Known rows, with every step that occurs:
kevesok-meku-lezu-kagu-tagek-radi-safopag-feko: [51, 179, -240, 11, 32, -156, -45, -45, 96, 193, -29, 130, -37, 207, -233, 246, 153, -77, 70, 84, -239, 44, -261, -214, -18, -34, 30, -158, -149, -460, 159, 6, 1, -274, -21, 45, 213, -208, 46]
safopag-feko: [-4, -65, -210, 12, -32, 12, 80, -61, 12, 8, -20, 38, -24, 203, -109, 215, 14, 8, 99, 13, -125, 53, -47, -33, 47, 9, -24, 37, -25, 81, 24, 52, 21, 17, 22, 38, 70, 72, 98]
kagu-kiza: [-51, -41, -93, -62, -23, 69, 42, -30, -25, 16, 86, 194, 15, 300, -28, -2, 23, 62, -12, 63, 78, 9, 41, 20, 74, -46, -40, 5, -25, -86, -11, -63, -67, 16, -16, 44, 124, -20, -95]
kagu-tagek-radi-kevesok-meku-safopag-feko: [77, 252, -299, 59, -57, -71, -44, -156, 48, 162, -108, 93, -159, 304, -351, 144, 53, 29, 60, 12, -244, 26, -17, -83, 55, 76, 178, -270, -138, -99, -84, -14, -314, -245, -30, 215, 148, 33, -33]
meku-safopag: [-26, 20, -85, 39, -58, -11, -62, -63, 16, 26, -52, 16, 45, 25, 51, 35, -52, 27, -136, -32, -173, -8, 72, -81, -25, 66, -3, -41, -100, -126, 98, 15, -309, -20, 19, 50, -57, 1, -69]
safopag-radi: [-33, -55, 49, 14, 45, -19, 94, 9, 56, -67, 4, 8, -47, 127, 7, 71, -3, 45, 84, -101, 31, 34, -47, -15, -79, -14, -180, -33, -127, 39, 9, 68, 0, -72, 84, -109, 23, -24, 98]
kiza-radi-kevesok-meku: [86, 263, 99, -24, -17, -227, 37, -117, -48, 113, -95, 10, -66, -109, -260, 90, -35, 39, 248, -144, 40, -34, -43, 91, 208, 139, -149, -190, -23, 4, -69, 62, -18, -361, -29, 63, -45, -74, 36]
kevesok-meku-lezu-kagu-kiza-radi: [-28, 157, 56, -112, 40, -86, 43, -88, 34, 87, 19, 148, 160, 205, -177, 154, 40, -31, 107, 71, 130, -7, -140, 64, 146, 57, -289, -132, -88, -436, 246, -1, -101, -297, -135, -118, 103, -456, 29]
kiza-feko-lezu-kagu-kevesok-meku: [48, 251, 85, -131, 78, -49, 63, 30, 133, -35, -175, -102, 96, 436, -30, 162, 63, 67, 223, 126, 17, 43, -157, 81, 137, -147, -63, -101, -2, -168, 213, 100, -177, -41, -48, -236, 114, -435, 58]
meku-safopag-radi-lezu-kagu-tagek: [-37, -127, -30, 123, 66, -61, -13, 29, 32, 75, -32, 190, 83, 92, -84, 84, 53, 30, -57, -56, -102, 51, -95, -159, -39, 12, -337, -162, -290, -306, 147, 112, -462, -211, 119, -21, 146, -164, 54]
kiza-meku-safopag-kagu-tagek-radi: [-104, 191, -180, 68, -3, 19, -16, -3, 175, 137, 42, -6, -298, 226, -318, -154, 27, 263, -2, 151, -41, -112, -254, -134, 90, -55, 173, -283, -80, 26, -14, -125, -290, -164, -222, 23, 174, -33, -19]
lezu-kagu-kiza-feko-kevesok: [-26, -10, -99, 51, -49, -78, 113, -10, -74, 56, -70, 148, 104, 489, 58, 247, 64, 124, 226, 112, 106, 100, -200, 15, 238, -129, -98, 111, 51, 6, 45, 98, -131, 26, -83, -365, 141, -348, 55]
tagek-radi-safopag-feko-kevesok-meku-lezu: [112, 309, -331, 68, -16, -242, 2, -52, 173, 131, -153, 21, -268, 286, -104, 246, -81, -54, 69, -75, -351, 79, -51, -243, 51, 82, 138, -143, -99, -619, 89, 147, 138, -164, 110, -323, -22, -46, -14]
kevesok-meku-safopag-kagu: [-51, 235, 52, -130, 26, -93, 40, 18, 134, -46, -56, 76, -177, 130, -144, -9, -30, -133, 46, 34, -325, -24, -58, -42, 91, 48, -40, -88, -71, -210, 101, 30, -418, -33, -4, -24, -53, 85, -103]
kevesok-meku: [42, 248, 139, -130, 47, -51, -5, 25, 48, -43, -8, -3, 26, -15, -111, -30, 9, -109, 119, -13, -44, 3, 78, 73, 17, -37, 3, -77, 31, -90, -20, -32, -89, -65, 10, -111, -25, -27, -9]
radi-lezu-kagu-tagek-meku-kevesok: [42, 210, -52, 167, 32, -75, -167, 75, 268, 154, 15, 27, 78, 76, -95, 3, 87, 59, -93, 129, 70, 16, -57, 27, -28, 182, -107, -254, -17, -267, 37, 76, -198, -122, -55, -19, 102, -197, -46]
safopag-radi-lezu-meku-kevesok: [85, 22, 73, 128, 50, -151, -31, 14, 265, 10, -80, 83, -36, 49, -35, 164, -122, 104, -12, -169, 62, 73, 49, -45, -27, 166, -286, -235, -319, -146, 175, 333, -85, -224, 153, -97, -99, 41, 74]
radi-kevesok-meku-lezu: [73, 205, 45, 4, -27, -162, -66, -75, -58, 27, -123, 18, -43, -66, -99, 81, -16, -107, -5, -83, -121, -24, -26, 45, 28, 216, -33, -156, -51, -428, 136, 93, 123, -119, 65, 150, -82, -15, -69]
kiza-feko-kevesok-meku-lezu: [34, 284, -6, 66, -30, -109, -19, 14, 139, -24, -201, -86, 1, 208, -38, 282, -82, -116, 110, -15, -104, 11, -38, -6, 86, 63, 19, -115, -51, -377, 180, 141, 189, 36, -60, -504, -34, -191, 18]
feko-safopag-radi-kevesok-meku: [77, 279, 19, -31, 86, -281, 146, -49, -75, -20, -96, 93, -133, 201, 37, 72, -13, -16, 148, -231, -219, 166, 28, 41, 89, 24, -228, -42, -93, -69, -86, 193, -165, -158, 218, -115, -68, -40, 55]
safopag-meku-kevesok: [-73, 74, -67, 30, -26, -47, 44, -7, 369, -43, -43, -15, -36, 201, -114, -10, -12, -7, 18, 42, -12, 45, -3, 60, -4, 208, -53, -98, -89, 71, 81, -28, -40, 27, -18, 95, -135, 36, 50]
safopag-radi-kevesok-meku-lezu-kagu-kiza: [1, 78, 83, -85, 60, -194, 73, -84, -116, 11, -31, 235, 59, 337, -80, 152, 98, 10, 145, -54, 34, 84, -204, 72, 49, 85, -348, -103, -157, -450, 207, 145, -117, -226, 136, 70, 77, -253, 17]
tagek-radi: [40, 97, -45, 27, 17, -10, -20, -23, 49, 98, -9, -87, -182, 59, 6, -83, -45, 48, -3, 19, 66, 8, -31, -59, -98, -48, 231, -110, -15, -91, -39, -32, -14, -122, -98, -29, 27, -73, 16]
lezu-kagu-kiza-radi-kevesok-meku-safopag-feko-tagek: [43, 152, -227, -20, -79, -254, 130, -166, -111, 246, -148, 276, 141, 433, -470, 331, 20, 163, 291, -12, -182, 139, -62, -43, 412, 41, -326, -103, -294, -123, 5, 118, -431, -269, 36, 153, 121, -289, -23]
kagu-kevesok-meku: [10, 259, 114, -225, 22, 56, -28, 32, 232, -51, -46, -85, 36, 146, -92, -67, 12, -50, 82, 70, 46, -46, 120, 136, 46, -23, -5, -79, 19, -243, -61, 5, -196, -123, -9, -66, 53, -53, -133]
kiza-radi-lezu-meku-safopag: [100, 117, -26, 131, 10, -184, -91, -122, -74, 179, -116, 108, 15, -185, -140, 156, -174, 92, -55, -191, -37, 2, 88, -144, 170, 80, -216, -291, -288, -212, 198, 244, -326, -385, -22, -71, -85, -47, 11]
kiza-meku-lezu-kagu-kevesok: [-58, 84, 6, -35, 16, -7, -57, -20, 125, 54, -28, -168, 167, 64, -45, -19, 74, 241, 25, 150, 197, -88, -220, 85, 57, 16, -91, -94, 2, -386, 225, 57, -73, -181, -105, 4, 78, -340, 3]
kevesok-meku-safopag-feko: [8, 202, -157, -80, -36, -78, 13, -95, 83, -15, -86, 55, 45, 212, -163, 229, -35, -73, 72, -28, -343, 33, 97, -31, 37, 36, -8, -75, -94, -157, 84, 36, -371, -70, 36, -11, -20, 25, 14]
kevesok-meku-lezu-kagu-tagek-radi-safopag-feko-kiza: [66, 181, -289, -8, 27, -148, 36, -32, 64, 172, -56, 92, -86, 599, -243, 250, 103, -14, 80, 84, -275, 145, -289, -268, 61, -131, 9, -157, -152, -505, 120, 5, 34, -134, 53, 22, 200, -287, -7]
safopag-feko-lezu: [31, -42, -287, 75, 47, 31, 119, -28, 3, -39, -74, 39, -104, 421, -127, 184, -8, 77, 37, 53, -188, 115, -99, -91, 95, -21, -32, -34, -47, 19, 171, 78, 125, 145, 134, -73, 51, -64, 155]
kagu-kiza-radi: [-60, -24, -100, -25, -49, 24, 83, -91, 30, 94, 75, 167, 6, 240, -164, 106, -40, 132, 52, -5, 187, -33, -4, 10, 190, 22, -188, -84, -52, -8, -14, -47, -32, -218, -115, -13, 141, -145, -12]
radi-lezu-meku: [131, 67, 76, 48, 79, -115, -80, -3, -149, 75, -56, 115, -27, -147, -65, 22, -59, -12, 1, -86, 16, 63, 60, -61, 84, -44, -70, -159, -154, -146, 124, 218, -58, -153, 74, -65, -49, 75, 16]
safopag-radi-kevesok-meku-lezu-kagu: [54, 133, 163, -10, 96, -264, 35, -59, -88, 0, -119, 26, 29, 57, -54, 148, 84, -42, 174, -105, -39, 75, -230, 49, -44, 127, -298, -119, -144, -369, 220, 205, -50, -244, 135, 29, -47, -228, 108]

Rows:
[108, 30, 24, 72, 95, -180, -31, 13, -60, 216, -39, 1, -133, -81, 19, -95, -35, -5, 33, -1, 23, 59, -131, -134, -56, -62, 117, -130, -39, -419, 78, 99, -201, -249, -72, 0, 44, -216, 68] : tagek-radi-lezu-kagu
[-46, -82, -91, 78, -77, -46, 37, -10, -57, 131, -114, 153, 235, 412, -102, 317, 35, 70, 35, 142, 40, 80, -174, -112, 153, -85, -131, 6, -283, -312, 233, 66, 99, 116, -104, -10, 197, -376, -18] : meku-lezu-kagu-kiza-feko-tagek
[10, -87, -439, 157, -58, -159, 160, -244, -186, 182, -120, 286, -11, 618, -196, 361, 9, 322, 93, -5, -152, 141, -275, -107, 361, 121, -327, -96, -146, -77, 267, 165, -339, -220, 108, 183, 114, -347, 95] : meku-safopag-feko-lezu-kagu-kiza-radi-kevesok
[-14, 108, -264, 92, -94, -86, 65, -62, 49, 112, -108, -18, 106, 212, -367, 162, -49, 320, 92, 12, -238, 38, 27, -130, 190, -32, -16, -114, -250, 61, -12, 8, -161, 23, 24, 36, 29, -48, 57] : kiza-meku-safopag-feko-tagek
[-63, 2, -104, 17, -7, -242, 140, -27, 82, 146, -4, 149, -304, -22, -154, 156, -45, 74, 143, -102, -201, -62, -286, -225, 266, 107, -246, -27, -99, -20, 22, 89, 12, -278, -24, 87, 17, 89, -15] : kiza-radi-safopag-kagu
[-39, 306, -158, 74, -36, 107, -184, -7, 38, 70, 24, -6, 80, 158, -87, -13, 84, 98, -181, 95, -63, -30, 94, -12, -59, 38, 19, -239, -30, -26, -59, -92, -294, -40, -90, -41, 102, -33, -139] : kagu-tagek-meku-safopag
[146, 374, -16, 35, -62, -215, -52, -43, -8, 214, -212, -27, -134, 67, -247, -76, -92, 65, 24, -64, -212, 76, 135, -110, 52, 36, 200, -253, -252, -300, -117, 55, -282, -142, 16, 97, -74, -60, -165] : feko-tagek-radi-kevesok-meku-safopag
[30, 217, -315, 17, -25, -239, 113, -70, -101, 318, 10, 237, 90, 421, -328, 337, 80, 285, 245, 22, -102, 144, -145, -164, 335, -77, -309, -85, -183, -38, -96, 79, -85, -255, -17, -19, 210, -248, -7] : lezu-kagu-kiza-radi-safopag-feko-tagek-meku
[62, 207, 10, -25, 19, -237, 104, 30, -52, 89, -108, 226, 38, 354, -60, 219, -15, -42, 281, 13, -28, 96, -79, -11, 275, -112, -112, -80, 4, -416, 90, 150, -216, -122, -8, -425, 124, -308, 20] : radi-lezu-kagu-kiza-feko-kevesok-meku
[-106, -28, -183, -45, 19, -184, 56, -80, -96, 84, 35, 332, 71, 300, -35, 96, 138, -3, 9, 34, -118, 98, -235, -146, 108, 27, -229, -4, -154, -430, 291, -57, -61, -128, 66, 221, 36, -132, -40] : radi-safopag-meku-lezu-kagu-kiza
[-49, -79, -9, -101, 23, 0, 48, -13, -132, 44, 77, 213, 143, 269, 10, 13, 115, 71, 85, 125, 114, 69, -127, 47, 86, -95, -126, 88, 32, -53, 53, -21, -229, -38, -19, 33, 132, -242, -12] : lezu-kagu-kiza
[97, 195, -212, 80, 19, -298, 132, -188, -124, 119, -222, 84, -5, 295, -268, 321, -8, 161, 227, -73, -283, 123, -235, -44, 298, 130, -280, -185, -127, -97, 257, 192, -365, -299, 107, 38, -42, -361, 180] : kiza-radi-kevesok-meku-safopag-feko-lezu-kagu
[108, 270, 81, -32, 82, -128, -46, -18, -87, 168, -42, 44, -62, 59, -238, -114, 193, -12, 191, 93, 101, 51, -200, 68, 44, -55, 107, -195, 34, -42, -121, -29, -180, -286, -80, 83, 149, -250, 26] : lezu-kagu-tagek-radi-kevesok-meku
[-11, 270, -23, -50, 28, 59, -165, 18, 84, 73, -44, -172, 124, 171, 104, 13, 98, 81, -81, 199, 130, -1, -99, 93, -76, 69, -65, -113, 44, -516, 173, 111, -130, -106, -103, -79, 67, -282, -111] : tagek-meku-lezu-kagu-kevesok
[16, 248, 19, 42, 62, -72, -152, 0, -94, 67, -22, -90, 123, 18, 86, 54, 96, 19, -56, 121, 19, 44, -165, 52, -113, 62, -56, -112, 53, -337, 212, 80, -14, -50, -106, -112, -27, -285, 23] : tagek-meku-lezu-kagu
[-27, 79, -145, 23, -49, -154, 47, -196, -177, 166, -68, 323, -208, 298, -247, 176, -42, 222, 95, -35, -19, 25, -199, -45, 407, 127, -306, -167, -212, 84, 114, 224, -360, -343, -38, 210, -15, 61, -116] : lezu-meku-safopag-kagu-kiza-radi-kevesok
[133, 140, -29, 104, 101, 10, -148, 16, -36, 187, -2, 105, -152, -2, -227, -104, 3, 25, -59, 29, 157, 37, 15, -123, 10, -131, 126, -321, -190, -142, 3, 99, -25, -242, -58, -63, 150, 2, -4] : kagu-tagek-radi-lezu-meku
[-27, 24, -193, 70, -105, -10, 111, -22, 12, 30, -60, 140, -19, 510, 23, 248, -39, 122, 140, 49, 69, 45, -48, -10, 228, -65, -7, 29, 15, -5, -23, 63, 31, 79, -57, -358, 122, -131, -19] : kagu-kiza-feko-kevesok
[84, 53, -234, 137, -11, -180, -23, -182, -52, 187, -146, 145, -15, 14, -253, 376, -161, 111, 59, -164, -171, 44, 46, -176, 231, 83, -235, -244, -312, -135, 233, 288, -311, -382, 1, -29, -31, 23, 111] : kiza-radi-lezu-meku-safopag-feko
[-31, 219, -8, -35, -6, -185, 150, -35, 56, -22, -131, 173, 131, 623, 15, 337, 12, 99, 281, -34, -90, 130, -92, -6, 143, -119, -272, -49, -140, -174, 131, 150, -523, -131, 40, -533, 91, -398, 67] : lezu-kagu-kiza-feko-kevesok-meku-safopag-radi
[2, 163, -198, 107, 8, -180, -7, 1, 91, 198, -135, 32, -185, 147, -222, -25, -32, 1, -66, -28, -199, 105, -57, -312, 0, 18, 96, -200, -384, -454, 88, -33, 241, -44, 17, 112, -38, -7, -55] : feko-tagek-radi-safopag-meku-lezu
[117, 311, 7, 33, -6, -177, -98, -102, -11, 136, -130, -68, -226, -13, -100, -9, -52, -61, -15, -50, -44, -17, -63, -17, -65, 151, 200, -267, -75, -511, 105, 66, 111, -239, -48, 100, -65, -79, -43] : tagek-radi-kevesok-meku-lezu
[-63, -36, -121, 0, -116, 8, 83, -99, -21, 46, 14, 158, 42, 383, -3, 272, -15, 108, 72, 33, 73, -16, -59, -24, 127, -94, 3, -26, -52, 39, 42, -30, -3, -8, -141, 48, 171, -86, -13] : kagu-kiza-feko
[43, 50, -109, 94, 144, 100, -10, 71, 8, 97, -11, -3, -86, 343, -126, -148, 142, 110, -23, 226, 118, 103, -263, -83, -18, -167, 92, -152, -20, -23, 93, -60, -21, -9, -32, -142, 209, -402, 99] : feko-lezu-kagu-tagek-radi
[-67, 69, -69, 1, -39, -90, 31, -51, 237, 62, 91, 83, 192, 276, -86, 17, 52, 352, 91, 119, 238, -18, -171, 122, 134, 63, -114, -63, 41, 20, 86, -47, -216, -129, -88, 72, 70, -334, 32] : lezu-kagu-kiza-meku-kevesok
[95, 26, -334, 109, 67, -223, 107, -56, -73, 176, -80, 75, -179, 363, -12, 176, 43, 170, 92, -5, -281, 160, -331, -288, 46, -124, 64, -50, -60, -177, 187, 107, -36, -148, 117, 13, 71, -242, 163] : tagek-radi-safopag-feko-lezu-kagu
[-1, 142, 97, -68, 98, 27, -94, 66, 60, -6, -4, 55, 199, 43, -185, 26, 181, -173, 1, 172, 28, 0, -146, 50, -11, -3, -136, -109, -58, -318, 184, -46, -38, -44, -34, -105, 136, -305, 9] : kevesok-meku-lezu-kagu-tagek
[-80, 38, -75, 10, 44, 0, 1, -34, 55, -43, -48, 9, -27, 133, -117, 10, 24, -113, -37, 54, -37, 40, -66, -18, -39, 112, -59, -101, -141, -252, 242, -49, 151, 39, -25, 66, -84, 7, 53] : safopag-meku-lezu
[8, 111, -158, 1, 118, -173, 125, -35, -94, 163, 2, 391, -309, 337, -156, 105, -103, 45, 45, -39, -72, 139, -80, -137, 437, -76, -353, -98, -204, -185, 116, 295, -213, -246, -4, -193, 80, -19, -19] : feko-safopag-kagu-kiza-radi-lezu-meku
[-22, 281, -73, -141, 5, -122, -32, 23, 350, 126, -83, -14, -441, 242, -94, 0, -54, -81, -42, 56, -238, -87, -176, -188, 27, 83, 97, -202, -125, -786, 130, 105, -52, -268, -39, 49, 77, 56, -251] : tagek-radi-safopag-kagu-kevesok-meku-lezu
[8, 244, -319, 59, -49, -170, -28, -45, 145, 300, -160, -48, 95, 283, -248, 385, 56, 218, 87, 60, -124, 50, -152, -174, 217, 101, -304, -141, -263, -467, 91, 224, 31, -275, -36, -34, 148, -282, -74] : kiza-radi-safopag-feko-tagek-meku-lezu-kagu-kevesok
[-49, 138, -322, 108, -27, -268, 99, -91, -9, 203, -136, 187, -124, 577, 15, 237, 33, 107, 144, 45, -65, 147, -344, -252, 156, -55, 38, -86, -155, -442, 222, 56, 22, -183, -107, -196, 60, -303, 46] : tagek-radi-safopag-meku-lezu-kagu-kiza-feko-kevesok
[10, 200, 58, -101, 33, -95, 8, 5, 297, -10, -129, 16, -59, 184, -58, 47, -133, -20, -23, -156, -163, -29, 229, -52, -35, 88, -232, -267, -260, -694, 104, 178, -536, -286, 165, -84, 29, 0, -137] : kagu-kevesok-meku-safopag-radi-lezu
[-51, -58, -26, -38, 0, 63, -90, 5, 121, 28, -78, -84, 141, 127, 96, 58, 73, -1, -88, 157, 93, -15, -143, 26, -14, 81, -123, 23, -62, -499, 248, 123, -97, -64, -21, 15, 85, -272, -82] : meku-lezu-kagu-kevesok
[14, 143, -215, -54, -64, -246, 116, -254, -126, 192, -81, 276, 92, 377, -296, 367, 36, 131, 278, -34, -140, 75, -135, 21, 333, 104, -294, -95, -99, -111, 98, 108, -528, -414, -7, 199, 98, -268, 33] : lezu-kagu-kiza-radi-kevesok-meku-safopag-feko
[79, 159, -67, 196, -23, -65, -47, -51, 233, -23, -185, -31, 31, 345, 10, 318, -99, 218, -7, -11, 38, 81, -103, -25, 89, 54, -35, -206, -180, 209, 307, 244, 120, 44, -8, -144, -72, -188, 120] : kiza-feko-lezu-meku-kevesok
[66, 229, -332, -10, 25, -248, 67, -63, 54, 176, -67, 220, -131, 543, -95, 252, 36, 7, 145, 56, -222, 147, -190, -204, 125, -24, 14, -52, -58, -675, 160, 130, -72, -211, 78, -299, 114, -275, -31] : tagek-radi-safopag-feko-kevesok-meku-lezu-kagu-kiza
[56, 214, -1, 68, 109, -47, -122, 87, -86, 155, 53, 72, 53, -1, -135, -74, 149, 17, 0, 104, 57, 35, -91, 4, 22, -48, -82, -220, 28, -216, -2, 24, -169, -135, -55, -81, 169, -174, -3] : radi-lezu-kagu-tagek-meku
[22, 187, -144, 35, 31, -194, 73, 28, 51, 193, -96, 60, -195, 155, -254, -111, -12, 54, 94, -49, -171, 129, -20, -274, 68, -95, 116, -139, -286, -107, -117, -81, 73, -77, 15, 104, -38, 49, -32] : feko-tagek-radi-safopag-meku
